Known rows, with every step that occurs:
zatal/temod: [ 1.66 -2.18 -1.75 -1.37 -1.30 -1.17 -0.15 -0.51 -4.94  0.37 -1.12 -1.08
  1.01  0.71  0.89 -3.98  0.02 -0.54  1.11 -1.54  1.26 -1.25]
nipit/muri/temod/modok/famer: [ 0.90 -3.30 -4.41 -0.63 -1.25 -4.40  2.21 -3.02  3.80 -0.46 -0.22 -1.90
  3.00  0.75  1.60 -2.38  2.46  0.33 -5.15 -2.28  1.20  0.71]
luzef/zatal/temod/modok/famer/muri: [ 3.62 -2.15 -3.54 -3.96 -2.41 -4.71  3.42 -1.55 -7.19 -1.21 -1.52 -0.76
  1.70 -1.24  1.55 -6.01  0.73 -1.04  0.27 -4.26  0.15 -3.07]
sebat/nipit/modok: [ 1.30 -2.49 -0.15 -3.19 -0.39  0.81  0.35  1.25 -0.78 -2.20 -0.51 -1.28
  1.59 -3.17  0.38 -3.58 -0.58 -0.29 -0.33 -1.59  0.14 -4.86]
nipit/modok/famer: [ 2.08 -2.60 -2.27  0.35 -1.23 -4.02 -0.49  1.48  1.14 -0.33 -0.21 -1.36
  1.67  0.30  1.27 -2.87 -1.25 -0.80 -0.68 -2.06 -0.04 -0.76]
luzef/modok/famer/muri: [ 4.43 -2.32 -2.33 -2.45 -1.52 -4.35  1.61 -1.19  0.11  1.58 -2.20 -0.72
 -1.62 -0.01  2.00 -3.95 -2.67  0.11  1.15 -1.81  1.58 -1.22]
nipit/muri/temod/modok/luzef/zatal: [ 0.76 -1.82 -5.50 -1.16 -0.37 -0.04  5.90 -3.74  2.31 -2.03 -0.04 -1.89
  1.46 -1.23 -0.38 -5.56  2.05  0.35 -4.56 -5.21  2.17 -1.06]
modok/famer/muri/temod: [ 3.05 -2.13 -2.94 -2.40 -2.42 -4.50  2.77 -1.49  1.51 -0.39 -1.34 -0.60
  0.11  1.07  2.06 -1.81 -2.11  0.23 -1.61 -0.18  0.65  0.54]
modok/luzef/zatal/famer: [ 1.39 -0.49 -5.70 -1.04 -0.77  0.48  2.53 -2.66 -0.80  2.49 -0.97 -0.94
  0.40 -0.43 -0.32 -6.48 -1.21 -0.15  1.07 -4.50  0.92 -2.83]
temod/modok/famer: [ 1.79 -2.65 -1.96 -1.43 -1.32 -4.36 -0.24 -1.96  1.70 -0.92 -0.57 -1.50
  1.48  1.46  2.01 -2.51  1.76  0.15 -0.34 -1.92  0.26 -0.41]
luzef/zatal/famer/muri: [ 3.43 -0.74 -4.47 -1.61 -1.20  0.24  1.11 -1.66 -2.66  1.33 -2.22 -0.37
  0.92 -2.52  0.93 -6.48 -3.72 -0.39  0.65 -4.12 -0.81 -3.01]
famer/modok: [ 2.13 -1.26  0.71 -0.61 -1.20 -0.13  0.72 -1.21 -2.26 -1.28 -0.85 -2.13
 -0.06  2.43  1.49 -3.40 -2.62  0.08 -0.05 -1.26 -0.06  0.42]
temod/modok/famer/muri/nipit: [ 3.79 -2.39 -2.12 -3.48 -2.08 -4.29  1.56 -1.31  0.32 -2.46 -0.61 -0.91
  1.29 -0.40  2.11 -2.02  0.77 -2.45  0.70 -1.31  1.11 -1.48]
sebat/nipit/modok/famer/muri/temod: [ 2.81 -2.48 -1.72 -4.65 -2.29 -2.98  4.27  0.85  1.12 -1.69 -0.77 -0.88
  1.63 -2.56  1.45 -2.54 -1.74 -0.33 -2.58 -0.41  0.21 -4.36]
temod/modok/luzef: [ 1.48 -2.13 -2.46 -0.56 -0.55 -0.51  2.92 -2.26  3.58 -1.98 -0.43 -1.73
 -0.37  1.35  0.39 -3.72  2.29  0.60  0.27 -2.60  1.95 -0.58]
modok/famer/muri/nipit/zatal/temod: [ 3.53 -3.16 -6.03 -3.17 -3.43 -4.94 -3.54 -1.46 -5.18 -0.23  0.63 -0.62
  0.80 -1.85  1.14 -0.18 -0.64 -2.96  2.78 -1.07  2.81 -3.17]
nipit/zatal/famer/muri: [ 3.23 -2.45 -6.21  0.05 -1.75 -0.21 -4.79 -2.42  1.45  1.82 -0.73 -0.83
  1.22 -2.76  0.72 -2.25 -2.86  0.67  1.79 -2.09  0.61 -1.93]
temod/modok/famer/muri/nipit/zatal: [ 3.62 -2.94 -4.28 -2.24 -2.63 -4.74 -3.77 -2.27  1.69 -2.64  0.80 -1.16
  1.63 -1.79  1.58 -0.45  0.79 -2.08  1.69 -1.81  1.79 -2.03]
zatal/famer/modok: [ 1.85 -0.69 -2.50 -0.55 -1.42  0.27 -0.23 -1.65 -0.73  2.62 -1.17 -2.29
  1.72  1.96  1.48 -3.97 -2.52  0.08  0.35 -2.31 -0.67  0.11]
famer/muri/temod/modok/luzef/zatal: [ 2.64 -0.99 -3.24 -2.05 -1.24 -0.33  6.99 -2.70  2.13 -3.03 -1.37 -1.17
 -0.02 -1.74  0.37 -6.03  0.41  0.31 -1.84 -4.24  1.30 -1.76]
zatal/temod/modok: [ 1.42 -2.57 -1.70 -1.54 -1.22 -1.55 -0.26 -1.35 -3.35 -0.87 -1.02 -1.59
  2.30  0.52  1.13 -4.21  3.01 -0.31  0.58 -2.38  1.33 -1.49]
nipit/zatal/famer/modok: [ 1.75 -1.37 -4.68  0.95 -1.90  0.02 -5.25 -2.95  0.33  2.26 -0.15 -2.49
  1.76  0.26  0.96 -2.57 -2.17  0.87  1.08 -2.25  0.27 -0.20]
zatal/temod/modok/luzef: [ 1.41 -2.27 -3.71 -1.32 -1.09 -0.82  3.26 -1.63 -1.40 -0.80 -0.24 -1.69
  0.92  1.20  0.29 -4.18  3.53 -0.05  0.99 -3.05  2.72 -1.35]
nipit/muri/temod: [ 0.94 -2.48 -3.77 -0.09 -0.53 -0.29  1.31 -2.14  1.34 -0.22 -0.42 -1.46
  1.33 -0.46  0.81 -2.90 -0.77  0.24 -4.05 -1.88  1.51  0.32]
muri/nipit/modok/luzef: [ 1.72 -1.50 -3.49  0.18 -0.77  0.02  2.07  1.50  1.86 -1.94  0.80 -1.44
  1.08 -0.34 -0.50 -3.10 -0.10 -2.78  0.81 -2.93  2.50 -1.72]

Rows:
[ 2.19 -1.46 -5.74 -0.81 -1.54 -0.39  4.71 -2.78  6.45  0.88 -1.35 -1.54
  1.57  0.86  0.67 -4.26  1.17  1.37 -1.64 -2.88  1.59 -0.53]
zatal/famer/muri/temod/modok/luzef
[ 3.37 -1.55 -4.42  0.36 -1.48  0.29 -0.55  1.60  0.29  0.55 -0.80 -0.90
  3.71 -2.51  0.68 -3.60 -2.79 -2.94  0.54 -3.13  0.32 -2.41]
zatal/famer/muri/nipit/modok
[ 0.63 -1.76 -0.65 -0.48 -0.78 -1.06  0.45 -2.27  3.90 -1.46 -1.19 -1.86
  2.95  0.73  1.42 -3.04  2.14  0.72 -2.21 -1.75  0.56  0.30]
muri/temod/modok
[ 0.83 -2.30 -1.95 -1.53 -1.67 -4.64  1.08 -2.46  4.18 -0.24 -1.02 -1.77
  2.77  1.91  2.11 -2.42  2.46  0.59 -2.55 -1.72  0.59  0.43]
muri/temod/modok/famer
[ 0.99 -0.77 -5.16 -3.62 -0.73  1.89  4.13 -0.21 -0.95  1.01 -0.32 -1.20
  2.34 -4.66 -0.98 -6.60 -0.93 -0.40  0.00 -5.09  0.54 -7.42]
sebat/nipit/modok/luzef/zatal/famer
[ 1.85  0.22 -2.59 -1.34 -1.20  0.67  0.90 -2.06 -4.16  1.95 -1.48 -2.09
  2.06  0.08  1.04 -6.29 -3.20 -0.40 -0.08 -4.49 -1.39 -1.56]
luzef/zatal/famer/modok
[ 3.32 -2.47 -3.14 -0.42 -1.95 -4.30  2.90  1.47  2.17 -1.11 -1.04 -0.96
  1.62  0.36  1.58 -2.84 -2.70 -0.73 -2.63 -1.33  0.09  0.20]
nipit/modok/famer/muri/temod
[ 1.47 -2.22 -3.18 -0.62 -1.44 -0.54 -6.48 -2.00  0.26 -1.14  0.98 -1.23
  1.16 -1.77  0.54 -0.62 -0.48 -2.24  2.35 -1.51  2.15 -2.01]
muri/nipit/zatal
[ 3.18 -1.00 -4.46 -2.08 -1.49 -0.14 -0.67 -1.05 -0.66  1.46 -1.31 -0.55
  1.75 -0.91  1.04 -3.24 -2.58 -2.47  1.76 -1.56  0.87 -2.44]
zatal/famer/muri/nipit
[ 3.62 -2.68 -3.10 -3.73 -2.86 -5.00  1.78 -0.87 -4.12 -1.35 -0.47 -0.94
  2.49  0.22  1.92 -2.37  1.97 -3.19  1.27 -1.78  1.67 -2.13]
zatal/temod/modok/famer/muri/nipit
[ 2.02 -0.37 -2.79 -2.83 -1.65 -0.09  5.64 -1.68 -8.68 -0.77 -0.60 -2.00
 -1.22  0.76  0.10 -6.53 -1.57 -0.92  1.02 -4.21  1.28 -1.76]
famer/modok/luzef/zatal/temod
[ 1.50 -1.19 -4.75 -1.53 -1.44 -0.32  3.71  1.41 -6.43 -1.61  0.24 -1.19
  2.25 -2.65 -0.97 -5.92  0.22 -4.39  1.36 -5.38  2.44 -4.54]
muri/nipit/modok/luzef/zatal/temod
[ 3.70 -1.61 -1.77 -2.16 -1.41 -0.37  0.76 -0.40 -1.38 -2.43 -0.93 -0.48
  0.00 -0.46  1.14 -2.59 -2.52 -2.65  1.39 -1.03  1.22 -1.96]
famer/muri/nipit
[ 1.17 -0.66 -5.43 -1.18 -0.75  0.38  2.83 -3.31  1.63  1.35 -1.08 -1.56
  2.05 -0.90 -0.02 -6.78  1.63  0.48  0.16 -5.87  0.75 -3.06]
temod/modok/luzef/zatal/famer
[ 0.48 -0.60 -3.33 -1.55 -0.60 -0.33  5.00 -3.07  2.53 -1.77 -1.05 -1.63
  1.21 -0.35  0.21 -5.23  2.23  0.37 -2.02 -4.49  1.53 -1.35]
muri/temod/modok/luzef/zatal
[ 2.20 -2.16 -2.28 -2.06 -0.95 -4.11 -0.23 -1.55  0.38  2.40 -1.45 -1.22
 -0.40  0.75  1.82 -3.41 -0.58 -0.01  1.21 -2.16  1.74 -0.78]
luzef/modok/famer
[ 1.13 -1.67 -3.36 -3.64 -2.08  1.35 -3.80 -3.19 -0.93  1.76  0.43 -2.40
  2.06 -2.85  0.65 -2.08 -1.47  0.98  1.28 -1.38  0.37 -4.53]
sebat/nipit/zatal/famer/modok
[ 3.36 -2.65 -4.76 -2.44 -2.71 -1.35 -4.03 -1.17 -5.24 -1.18  0.40 -0.65
  1.09 -2.63  0.40 -1.22 -1.01 -2.88  3.11 -1.50  2.74 -3.25]
famer/muri/nipit/zatal/temod
[ 4.00 -2.00 -2.50 -3.28 -2.23 -3.99  1.34 -0.51 -1.59 -1.42 -0.51 -0.36
 -0.10 -0.22  1.79 -1.75 -2.39 -2.95  1.26 -0.50  1.12 -1.71]
modok/famer/muri/nipit
[ 0.99 -2.87 -1.77 -4.33 -1.28  0.46 -4.31 -2.51 -0.61 -1.29  0.63 -1.15
  0.45 -3.63  0.38 -1.08 -0.29  0.66  1.72 -0.26  1.33 -5.90]
sebat/nipit/zatal
[ 1.58 -0.91 -6.45 -0.32 -2.21  0.71 -2.20 -3.09  1.87  1.82  1.44 -2.58
  0.74 -0.10 -0.19 -1.44 -1.15 -1.60  2.59 -2.67  2.80 -1.24]
muri/nipit/zatal/famer/modok/luzef
[ 3.25 -0.96 -5.74 -1.80 -1.10  0.17  4.82 -3.01  0.99  0.38 -1.62 -1.05
  0.97 -2.22  0.10 -7.23 -0.01  0.21  0.48 -5.62  0.47 -3.05]
temod/modok/luzef/zatal/famer/muri
[ 0.59 -2.80 -5.16 -0.11 -0.44 -0.39  4.80 -3.05  5.48 -1.51  0.20 -2.15
  1.11  1.02  0.02 -3.32  2.78  0.97 -4.53 -2.90  2.91  0.43]
nipit/muri/temod/modok/luzef
[ 1.47 -1.25 -4.15 -2.89 -1.32 -0.56  3.89 -1.57 -6.81 -0.13 -0.62 -0.90
 -0.72 -0.70 -0.37 -6.17 -0.05 -0.84  1.49 -4.22  2.06 -3.26]
modok/luzef/zatal/temod
[ 0.60 -1.78 -2.48 -0.76 -0.86 -0.76  3.96 -2.65  6.03 -1.44 -0.56 -1.85
  0.86  1.86  0.60 -3.65  2.64  1.23 -1.83 -2.32  2.31  0.43]
muri/temod/modok/luzef
[ 4.05 -2.62 -5.37 -1.82 -2.21 -4.16 -3.96 -2.03  0.48  0.96 -0.18 -0.93
 -0.57 -3.04  1.31 -1.29 -1.84 -2.29  2.99 -2.11  3.37 -2.46]
luzef/modok/famer/muri/nipit/zatal
[ 2.16 -2.24 -2.67 -0.98 -1.80 -3.93 -0.44  1.95  0.65 -1.17  0.33 -1.21
  2.81 -0.16  1.18 -2.56 -0.61 -3.39  0.25 -2.12  0.93 -1.66]
muri/nipit/modok/famer
[ 3.03 -3.05 -4.38 -2.30 -2.57 -1.37 -3.75 -1.91 -2.79 -2.50  0.29 -1.33
  2.63 -3.15  0.76 -1.77  1.84 -2.26  2.41 -2.34  2.68 -2.97]
famer/muri/nipit/zatal/temod/modok
[ 1.65 -1.25 -2.37 -2.91 -1.32 -0.72  0.73 -1.06 -8.78 -0.12 -1.33 -0.86
  1.64 -1.15  0.64 -5.88 -0.47 -1.31  1.04 -3.91  0.39 -3.00]
luzef/zatal/temod
[ 2.50 -2.05 -1.13 -0.87 -1.26 -1.05  2.50 -1.76  2.43 -2.51 -1.88 -1.24
  1.58  0.41  1.71 -3.22  0.51  0.72 -2.13 -1.60  0.41  0.20]
famer/muri/temod/modok
[ 3.62 -1.94 -1.75 -0.22 -1.15 -0.40  0.58  2.27 -0.44 -3.01 -0.52 -0.83
  1.72 -2.37  0.68 -3.50 -2.50 -3.20  0.41 -2.00  0.86 -1.91]
famer/muri/nipit/modok
[ 3.82 -2.94 -2.48 -2.39 -1.88 -4.43  2.12 -1.50  0.54 -2.09 -1.11 -0.99
  0.25  0.76  2.17 -3.02  0.22  0.29 -0.28 -1.59  0.11 -0.62]
temod/modok/famer/muri
[ 2.12 -0.08 -1.83 -1.88 -1.04  0.38  5.07 -2.17 -3.76 -1.80 -0.78 -1.98
 -1.84  0.41  0.26 -5.73 -2.60 -0.30  0.34 -4.04  0.57 -1.24]
famer/modok/luzef/zatal
[ 3.41 -1.40 -6.04  0.22 -1.48  0.55  3.27  1.33  1.81  0.38 -0.28 -0.98
  1.68 -2.14 -0.26 -4.26 -1.99 -2.80  0.91 -3.33  1.75 -2.30]
zatal/famer/muri/nipit/modok/luzef
